What can hang from each mark
lememi: linub
podig: vipod
fune: linub
poti: gadeki
tutorak: mede
gaba: lememi
vipod: podig sufen
gadeki: linub poti
fabubod: linub mede
linub: fabubod fotul fune gadeki lememi sufen
sepe: mede
mede: fabubod fotul sepe tutorak
fotul: linub mede
sufen: linub vipod

Each row was made from one small tree. The marks that hang from a mark follow it in brackets, in alphabetical order. Every link used is in the known rows. Write each row's tree.
In the rows, zero is written as 128.
Known rows
tutorak[mede[fabubod[linub[fotul gadeki sufen[vipod]]] sepe]]: [149 132 119  89 140 136 131  98 117 138 146 149 137 115 122 118  99 154
 136 121 141 106 102 123  82 109 191 122 141 124 122 163 138 134 122  98
 128  98 113  98  97 136  98  90 116 177 122 132 114 150 116 134 125 142
 125 110 145  95]
lememi[linub[fabubod fotul]]: [138 123 127 123 130 142 125 119 106 114 135 130 132 114 117 107 123 111
 115 140 105 124 140 118 104 141 177 133 140 125 137 143 128 158 138 102
 154 131 119 129 105 129 123 106 129 142 135 139 130 136 113 138 137 116
 126 141 142 123]
sepe[mede[fabubod]]: [120 136 136 103 133 135 127 116 128 132 121 121 131 139 122 113 114 145
 131 134 120 109 152 141 109 124 130 123 135 132 127 133 139 121 139 128
 125 123 124 106 119 139 123 108 112 168 128 126 143 121 116 124 133 110
 133 122 122 113]
sufen[linub[fabubod fune] vipod[podig]]: [138 132 131 149 137 138 132 131 164 137 159 128 121 130 128 115 118 130
 120 108 120 133 124 108 107 119 203 143 140 123 120 165 122 159  93 111
 140 130 126 112 114 132 122  95 131 139 124 142 114 153 125 134 123 151
 128 131 126  98]
sufen[vipod]: [136 139 138 136 127 132 126 132 133 141 139 132 124 120 135 130 124 129
 136 111 135 130 129 119 130 118 150 127 117 129 130 135 127 127 111 123
 128 124 128 124 132 124 131 134 121 132 125 126 120 140 130 131 127 145
 131 120 128 125]
vipod[podig sufen[linub[fabubod fune gadeki lememi]]]: [130 140 113 152 132 130 140 131 160 124 144 125 125 140 109 124 122 155
 121 116 115 129 116 123  90 117 199 141 138 121 106 163 128 179 116 121
 142 116 123 107 109 138 121  80 130 126 112 165  96 177 133 146 133 144
 117 154 132  94]
fotul[linub[fabubod sufen]]: [131 152 119 133 129 146 126 132 120 119 141 134 115 113 131 113 133 129
 112 134 116 133 122 119 107 120 160 127 141 125 133 149 123 147 127 109
 164 120 117 130  97 121 127  94 121 143 135 141 118 146 130 132 118 135
 138 132 125 124]
gaba[lememi[linub]]: [127 120 129 109 134 113 138 131 129 115 125 114 131 125 127 122 141 112
 130 135 109 124 136 115 134 131 158 129 133 125 137 128 117 114 140 135
 141 122 126 138 130 130 134 117 132 146 147 110 104 130 121 149 136 119
 116 134 135 125]
podig[vipod[sufen[linub]]]: [113 132 122 147 121 129 124 135 137 132 146 132 114 137 136 141 138 136
 130 103 136 132 124 122 128 104 123 136 149 138 132 153 139 134 130 114
 141 128 139 111 137 139 119 113 113 105 122 110  93 132 130 147 113 139
 132 150 129 130]
gadeki[poti]: [116 123 133 141 135 119 118 121 113 119 123 134 132 123 122 109 127 123
 135 144 118 117 132 124 130 133 124 136 130 138 132 131 132 110 124 128
 126 122 122 118 131 134 133 131 127 128 124 140 114 135 133 128 127 113
 138 158 131 136]
lememi[linub[fabubod fotul[mede[tutorak]] fune gadeki sufen]]: [137 112 122 122 135 138 129 112 102 130 141 114 141 114 120  97 134 155
 117 145 123 118 119 138  71 143 228 127 142 124 129 162 128 177 143 104
 163 101 123 111  74 117 119  71 134 153 127 164 118 170 120 140 129 122
 121 129 137 105]
lememi[linub[fabubod[mede[sepe]] sufen]]: [140 127 125 107 142 148 129 115 109 108 129 126 134 123 120 107 119 137
 130 139 108 125 128 136  96 135 171 133 149 129 125 147 142 127 137 100
 156 104 120 129  97 138 114  84 110 160 152 137 119 133 115 147 126 122
 138 141 126 101]
fune[linub[fabubod fotul lememi sufen]]: [146 143 120 145 114 133 130 124 121 120 140 142 146 119 104 106 117 132
  98 141 118 129 128 121  72 122 202 123 153 115 135 151 114 161 139 105
 164 133 104 130  83 142 121  87 137 146 129 162 110 170 124 134 132 144
 123 161 133 108]
fune[linub[fabubod fotul]]: [135 129 117 136 118 133 125 122 110 118 133 145 136 126 109 108 119 117
 105 140 120 123 138 120  95 136 176 128 142 119 148 150 126 159 138 108
 155 138 114 120 104 138 114 103 137 135 136 142 134 146 117 138 136 128
 134 138 136 113]
poti[gadeki]: [133 116 129 122 128 126 134 114 121 131 119 131 119 124 123 121 124 130
 132 135 129 130 121 138 134 133 151 126 121 124 130 122 125 120 127 136
 117 118 130 123 133 110 117 119 128 133 110 121 130 134 136 140 112 134
 117 121 126 136]
poti[gadeki[linub[sufen]]]: [131 116 129 123 140 134 132 109 106 128 128 131 117 124 122 121 128 141
 123 133 123 135 104 136 138 132 162 134 134 138 133 130 131 121 131 125
 138 102 130 126 128 108 106  96 127 133 127 130 107 143 135 140 101 140
 119 139 124 138]
sepe[mede[fotul[linub] tutorak]]: [100  98 141  83 127 117 129 118 117 131 125 121 146 129 148 124 125 157
 126 149 124 115 130 123 112 125 167 129 149 122 145 172 131 132 150 116
 145 102 133  93 124 146 135 105 124 167 141 125 140 144 134 123 133 120
 128 118 132 108]
sufen[linub[fabubod[mede] fotul fune gadeki lememi] vipod]: [152 104 131 153 113 129 136 139 137 124 148 126 172 117 110  97 114 144
 113 113 115 123 130 125  52 100 252 139 143 108 116 171 117 174 100  98
 143 128 116 104  97 132 123  81 142 185 119 149 100 197 119 138 120 167
 132 136 133  98]
lememi[linub[fabubod[mede] fune gadeki]]: [145 113 123 122 135 140 137 130  99 109 118 110 145 128  99  97 121 146
 127 128 106 116 139 143  84 143 199 138 138 132 130 151 144 149 133 117
 143 118 127 112 106 127 121  87 125 159 139 146 122 159 112 151 132 119
 143 111 124 102]
linub[fabubod fotul[mede] gadeki lememi sufen[vipod[podig]]]: [149 145 114 148 113 142 110 116 159 146 162 134 128 122 121  98 104 153
 123 131 133 126 114 140  82 117 245 122 112 105  98 149 113 172 124 119
 148 105 112 118  79 109 125  82 124 158 110 182 120 190 125 131 138 160
 111 136 142  89]
gadeki[linub[fabubod fotul fune lememi] poti]: [134 106 150 149 137 112 121 106 109  97 139 135 168 113 100  90 125 133
 103 155 102 112 130 115  81 124 195 146 145 137 133 167 123 162 124 108
 154 137 113 109  96 150 124  81 152 162 139 170  80 189 118 130 130 114
 134 197 148 128]
sufen[linub[fotul]]: [119 102 118 134 126 130 129 134 127 129 144 127 138 120 132 124 129 114
 110 126 117 132 124 115 110 120 161 134 153 120 132 141 117 147 123 103
 141 129 122 123 122 130 121 114 140 137 128 123 121 130 124 126 118 139
 123 146 137 130]
sepe[mede[fotul[linub[lememi]]]]: [108 110 136  92 120 113 127 131 122 122 126 113 149 125 125 117 118 149
 116 140 115 114 134 122 100 117 168 121 146 120 134 158 124 131 147 122
 148 117 128 107 112 150 145 102 124 179 141 138 135 148 129 126 136 123
 126 128 137 110]
lememi[linub[gadeki]]: [133 122 115 117 133 136 132 131 104 123 123 111 127 123 121 114 126 130
 129 122 112 124 129 129 129 144 160 128 133 133 135 136 146 132 140 122
 138 117 130 124 121 119 125 118 118 128 134 129 128 144 126 143 134 119
 130 121 133 118]
tutorak[mede[fabubod fotul sepe]]: [129 106 133  67 136 110 131  84 130 122 131 143 141 122 119 122 105 142
 135 142 142 106 120 126  90 122 148 122 148 124 125 154 137 126 131 111
 120 112 118  96 111 157 109 107 111 186 128 132 124 103 109 125 143 111
 125 112 148 100]
poti[gadeki[linub[fabubod]]]: [135 111 137 128 132 134 129 100 110 114 128 139 124 125 120 113 123 127
 116 138 110 130 120 137 131 131 169 139 126 133 136 139 138 131 127 121
 136 119 129 118 123 110 100  91 129 148 126 130 115 148 127 145 107 130
 126 141 130 134]
sufen[linub[fabubod gadeki] vipod]: [140 130 124 154 122 146 130 134 136 136 152 133 131 117 135 109 123 124
 120 103 114 131 129 121 105 111 194 140 134 121 122 154 137 146  97 100
 136 126 117 113 115 109 114 106 118 156 117 137 118 161 128 139 116 159
 138 131 127 111]
linub[fabubod[mede[fotul tutorak]] fune gadeki lememi sufen]: [148 105 137 120 113 126 143 112 131 124 131 132 176 122 110 100 112 186
 124 154 134 116 117 148  45 118 250 133 150 102 108 174 115 163 123 118
 140 102 106  99  89 138 130  72 139 187 113 178  91 197 138 130 129 148
 118 133 119  84]
fabubod[linub[fotul]]: [129 117 123 115 126 133 128 134 108 125 131 140 142 125 127 128 112 127
 121 138 123 118 115 117 117 125 163 128 144 116 138 151 117 137 131 113
 136 126 116 123 120 131 122 109 149 139 129 127 125 145 129 133 118 128
 123 129 139 127]
gadeki[linub]: [122 114 133 123 134 126 126 120 115 117 134 125 132 132 131 130 131 130
 118 128 116 128 120 126 142 130 128 137 137 140 138 139 141 128 136 120
 142 119 132 124 131 132 114 110 129 133 150 127 109 137 123 131 122 124
 135 141 131 132]
vipod[podig sufen[linub]]: [111 138 105 140 136 133 131 132 149 132 142 130 100 147 131 145 127 135
 137 117 120 134 113 120 137 124 139 141 141 130 119 140 129 146 126 120
 141 103 133 114 138 138 120 111 121 100 124 135 110 126 133 142 126 138
 119 146 131 112]
sepe[mede[fabubod fotul]]: [112 118 141  82 126 127 126 112 125 137 119 124 137 134 117 111 103 150
 132 145 128 102 150 133 101 128 152 119 146 118 129 150 129 125 138 125
 125 121 115  96 121 145 130 105 116 186 126 136 144 116 120 123 140 107
 124 120 124 107]
podig[vipod[sufen[linub[fotul fune]]]]: [116 118 127 148 126 122 125 137 133 134 149 130 128 131 123 135 136 142
 122 105 144 127 123 115 103 106 155 134 156 128 135 164 126 160 128 111
 146 134 139 103 127 145 124 105 132 108 121 118  91 144 126 143 115 137
 125 152 135 132]
mede[fabubod fotul sepe tutorak]: [119  95 156  62 134 110 135  82 139 129 128 152 155 121 148 132 111 151
 136 162 150 106 123 121 108 127 168 114 151 106 140 183 137 130 130 117
 115 112 102  87 117 165 118 107 126 181 130 124 113 130 134 117 138  99
 116 134 137 100]

Which tree is each row?
[143 161 129 140 127 136 126 127 168 146 153 132 123 124 130 128 112 148
 132 121 137 137 110 119 122 113 184 126 124 121 107 138 111 132 116 130
 135 111 121 131 116 132 139 115 117 129 119 149 101 165 140 121 136 160
 112 142 127 102] => linub[lememi sufen[vipod[podig]]]
[145 125 128 143 130 132 135 125 126 123 129 125 141 123 107 103 126 145
 118 122 126 118 133 134  86 134 185 134 129 119 119 152 132 166 114 128
 130 137 121 114 104 117 122 101 137 147 113 157 128 167 128 136 132 130
 131 121 123 113] => linub[fabubod fune gadeki]
[138 134 112 150 127 150 126 131 160 141 158 134 115 129 136 110 111 129
 127 106 114 134 122 119 125 121 205 143 130 117 115 156 136 148 100 111
 134 116 120 110 121 111 114 104 116 141 116 143 124 160 130 137 124 158
 131 129 128  96] => sufen[linub[fabubod gadeki] vipod[podig]]
[104  77 151 111 135  92 114  86 113 104 139 134 171 121 139 114 133 142
 117 168 116 111 114 128 111 119 166 133 137 140 137 171 140 130 151 109
 144 104 123 102 101 159 112  87 139 166 154 148  84 173 123 126 124 105
 132 196 164 122] => gadeki[linub[fotul[mede[sepe tutorak]] lememi] poti]
[125 133 141 110 123 133 123 128 128 132 143 125 142 114 126 106 112 155
 117 131 117 119 133 118  82 106 205 126 144 116 127 168 120 142 129 108
 159 115 116 108  96 138 144  86 114 190 132 155 126 166 131 129 133 145
 128 133 130 100] => sepe[mede[fotul[linub[fabubod lememi sufen[vipod]]]]]
[153 154 132 169 135 134 126 117 150 135 148 133 138 115 102  86 106 163
 130 130 125 118 118 120  81 122 238 138 124 121 103 163 118 154 100 127
 136 115 108 107  92 122 138  89 124 147 104 190  88 211 144 131 137 150
 125 163 127  94] => linub[fabubod fune gadeki[poti] lememi sufen[vipod[podig]]]
[130 143 123 125 122 126 132 139 126 120 141 122 132 113 130 122 136 137
 112 132 123 136 113 116 113 108 161 117 145 126 130 144 116 137 136 119
 158 118 122 135 101 135 140 101 123 143 136 138 101 161 137 127 119 141
 129 142 133 124] => fotul[linub[lememi sufen]]
[140 127 116 121 128 153 134 114 106 119 129 127 139 122 128 105 123 153
 134 143 108 126 126 149  97 140 196 139 144 129 128 148 145 138 140 106
 153  89 120 116 107 121 112  88 112 153 132 144 115 158 124 145 122 132
 135 125 118  98] => lememi[linub[fabubod[mede[tutorak]] gadeki sufen]]
[134 120 116 140 138 131 135 139 154 149 152 116 124 131 128 119 115 146
 130  98 130 128 115 113 121 124 206 137 133 125 118 162 130 152  99 123
 128 114 134 105 126 120 126 109 129 127 120 137 115 165 135 133 126 156
 127 112 127  97] => sufen[linub[fune gadeki] vipod[podig]]
[120 135 118 140 137 118 142 133 159 126 143 120 124 144 115 142 128 149
 125 118 122 133 112 114 106 116 168 137 145 130 113 156 122 163 122 125
 142 116 136 114 123 152 130  93 132 114 123 151  90 154 134 140 130 141
 112 154 133 105] => vipod[podig sufen[linub[fune lememi]]]
[127  97 128 101 120 130 132 125 104 118 125 143 161 137 142 129 110 149
 136 159 125 118 114 138 107 123 175 137 147 116 140 160 119 125 142 109
 135  98 122 105 129 145 113 101 150 153 136 117 114 155 128 135 109 131
 129 118 132 108] => fabubod[linub[fotul] mede[tutorak]]
[137 121 125 131 120 148 126 110 125 125 138 148 147 123 135 110 117 148
 127 157 127 128 124 142  77 123 194 139 142 110 120 147 113 155 133 102
 151  99 110 114 104 128 115  93 136 154 126 146 116 153 125 125 120 143
 125 139 122 105] => linub[fabubod[mede[tutorak]] fotul sufen]
[128 101 121 132 144 120 128 125  85 119 122 113 146 111 101  94 125 135
 126 139 115 108 128 117 100 151 198 135 139 135 143 155 131 153 135 116
 141 117 125 107 112 130 133 110 138 132 129 148 115 165 127 139 137 107
 129 145 144 126] => lememi[linub[fotul fune gadeki[poti]]]
[130 135 111 150 125 120 131 130 105 122 125 131 143 122 101  99 120 149
 117 140 120 118 122 127 103 130 181 126 145 135 135 146 136 123 137 124
 145 114 110 118 101 136 126 102 122 133 127 163  95 181 142 137 126 137
 135 164 129 111] => fune[linub[gadeki[poti] lememi sufen]]
[128 122 126 131 137 120 131 119 117 104 125 126 137 118 115  92 135 113
 131 145  95 111 144 121 120 138 188 140 127 125 133 139 129 118 132 130
 141 120 109 125 119 120 128 107 128 160 136 137 100 157 124 154 140 113
 126 157 134 119] => gaba[lememi[linub[fabubod gadeki[poti]]]]
[144 125 140 158 129 116 132 119 125 110 126 128 163 116  96  84 125 148
 117 141 113 110 137 128  72 122 198 135 129 125 117 156 134 154 112 129
 127 138 111 108  92 130 132  94 136 162 110 180  97 195 134 135 134 122
 134 169 133 114] => linub[fabubod fune gadeki[poti] lememi]
[147 113 127 117 124 127 139 143 106 119 129 128 171 131 105 114 107 165
 120 144 127 118 109 130  63 110 209 129 159 114 121 160 101 140 132 111
 148 113 115 119  96 148 129  76 157 167 133 148  92 178 127 133 115 145
 122 134 129 105] => fabubod[linub[fotul fune lememi sufen] mede]
[134 160 120 136 136 145 122 128 154 152 150 134 103 128 136 129 113 145
 141 115 141 136 111 121 137 127 169 130 122 128 113 134 115 129 114 126
 135 104 124 127 126 121 133 122 117 112 122 141 118 144 139 124 130 154
 120 123 121 109] => linub[sufen[vipod[podig]]]
[119 128 114 139 145 123 130 138  95 122 128 117 130 111 115  97 136 151
 121 132 126 117 114 116 104 130 180 131 142 135 135 158 127 142 125 124
 152 106 122 109 105 124 138  98 130 132 131 149 103 176 142 133 119 125
 142 138 129 129] => fotul[linub[fune gadeki[poti] sufen]]
[122 134 114 152 137 134 122 123 109 133 125 130 124 118 117 100 124 147
 136 137 127 117 118 133 118 135 159 137 131 133 118 132 130 121 124 126
 131 102 111 119 118 111 129 118 119 124 117 156 110 157 144 130 123 131
 132 155 124 127] => linub[gadeki[poti] sufen]
[144 119 131 135 126 112 143 135 136 126 125 112 160 122 106 116 125 157
 119 123 132 120 124 130  88 121 187 123 128 120 118 147 127 155 122 139
 122 134 128 120 106 129 136 108 140 148 116 152 108 184 135 129 134 137
 120 130 131 114] => linub[fune gadeki lememi]
[135 132 129 119 146 134 140 134 103 130 129 106 128 116 110 118 137 144
 123 125 120 128 121 118 105 143 168 129 153 140 133 141 124 142 133 117
 151 118 131 130 104 132 136 101 126 125 138 141 110 139 127 138 125 123
 123 131 123 119] => lememi[linub[fune sufen]]
[143 121 113  84 142 132 133  95 110 126 139 145 139 121 117 115 103 152
 131 133 135 105 103 128  80 114 177 122 148 124 122 157 140 135 135 104
 129  98 114 102  93 139  95  84 120 176 126 136 119 140 112 132 125 126
 124 115 147  97] => tutorak[mede[fabubod[linub[fotul gadeki sufen]] sepe]]
[136 125 117 127 112 129 129 133 122 101 129 127 150 126 120 102 120 140
 116 136 108 123 131 142  92 109 190 128 129 116 127 157 137 147 134 120
 152 118 121 114 102 130 125  88 122 178 137 141 117 181 122 143 125 136
 147 123 133 104] => fotul[linub[fabubod[mede] gadeki lememi]]
[131  86 139 119 118 122 134 108 147 105 147 143 180 124 139 115 122 134
 108 149 109 127 122 128  71 101 202 137 159 106 123 171 125 154 127  91
 144 119 114 109  98 158 108  80 139 186 139 134 101 167 119 130 116 142
 126 168 143  96] => sufen[linub[fabubod[mede[sepe tutorak]] fotul lememi]]
[129 107 134 146 141 134 118 109  89 105 132 135 153 125 103  86 119 147
 117 154 109 112 125 130  76 133 194 155 153 137 129 162 122 146 124 101
 162 105 114 104 101 141 115  72 144 156 148 165  88 168 118 134 118 120
 146 178 132 123] => gadeki[linub[fabubod[mede] fotul fune sufen] poti]
[156 133 149 146 130 133 129 118 126 125 160 133 156 109 112 110 122 147
 100 125 121 128 116 111  70 110 225 136 144 125 124 167 110 177 114 100
 162 128 116 120  86 135 124  76 145 161 136 164  79 195 123 128 126 152
 122 166 137 117] => gadeki[linub[fabubod fotul fune lememi sufen[vipod]]]
[149 150 140 110 137 143 137 131 117 141 136 137 131 121 119 118 110 153
 134 124 136 113 120 116  97 114 180 117 148 125 134 161 119 131 106 115
 134 123 106 109 103 138 125  90 132 160 119 138  93 151 132 131 116 131
 127 115 117 116] => mede[fabubod[linub[fune sufen[vipod]]]]
[132 115 130 112 128 131 136 115 127 111 136 133 147 121 134 110 130 129
 128 159 109 122 132 127  90 127 212 138 147 111 132 145 103 135 143 113
 158  98 114 126 112 133 123  90 138 165 145 125  94 150 117 146 132 130
 113 145 129 105] => gaba[lememi[linub[fabubod[mede[tutorak]] fotul sufen]]]
[125 118 123 128 134 137 122 119 108 127 143 130 133 123 126 124 126 136
 112 134 126 129 109 121 119 129 161 137 146 132 131 141 120 148 137 107
 158 106 123 128 117 125 114 100 138 129 146 138 105 146 127 124 123 135
 123 155 136 132] => gadeki[linub[fotul sufen]]
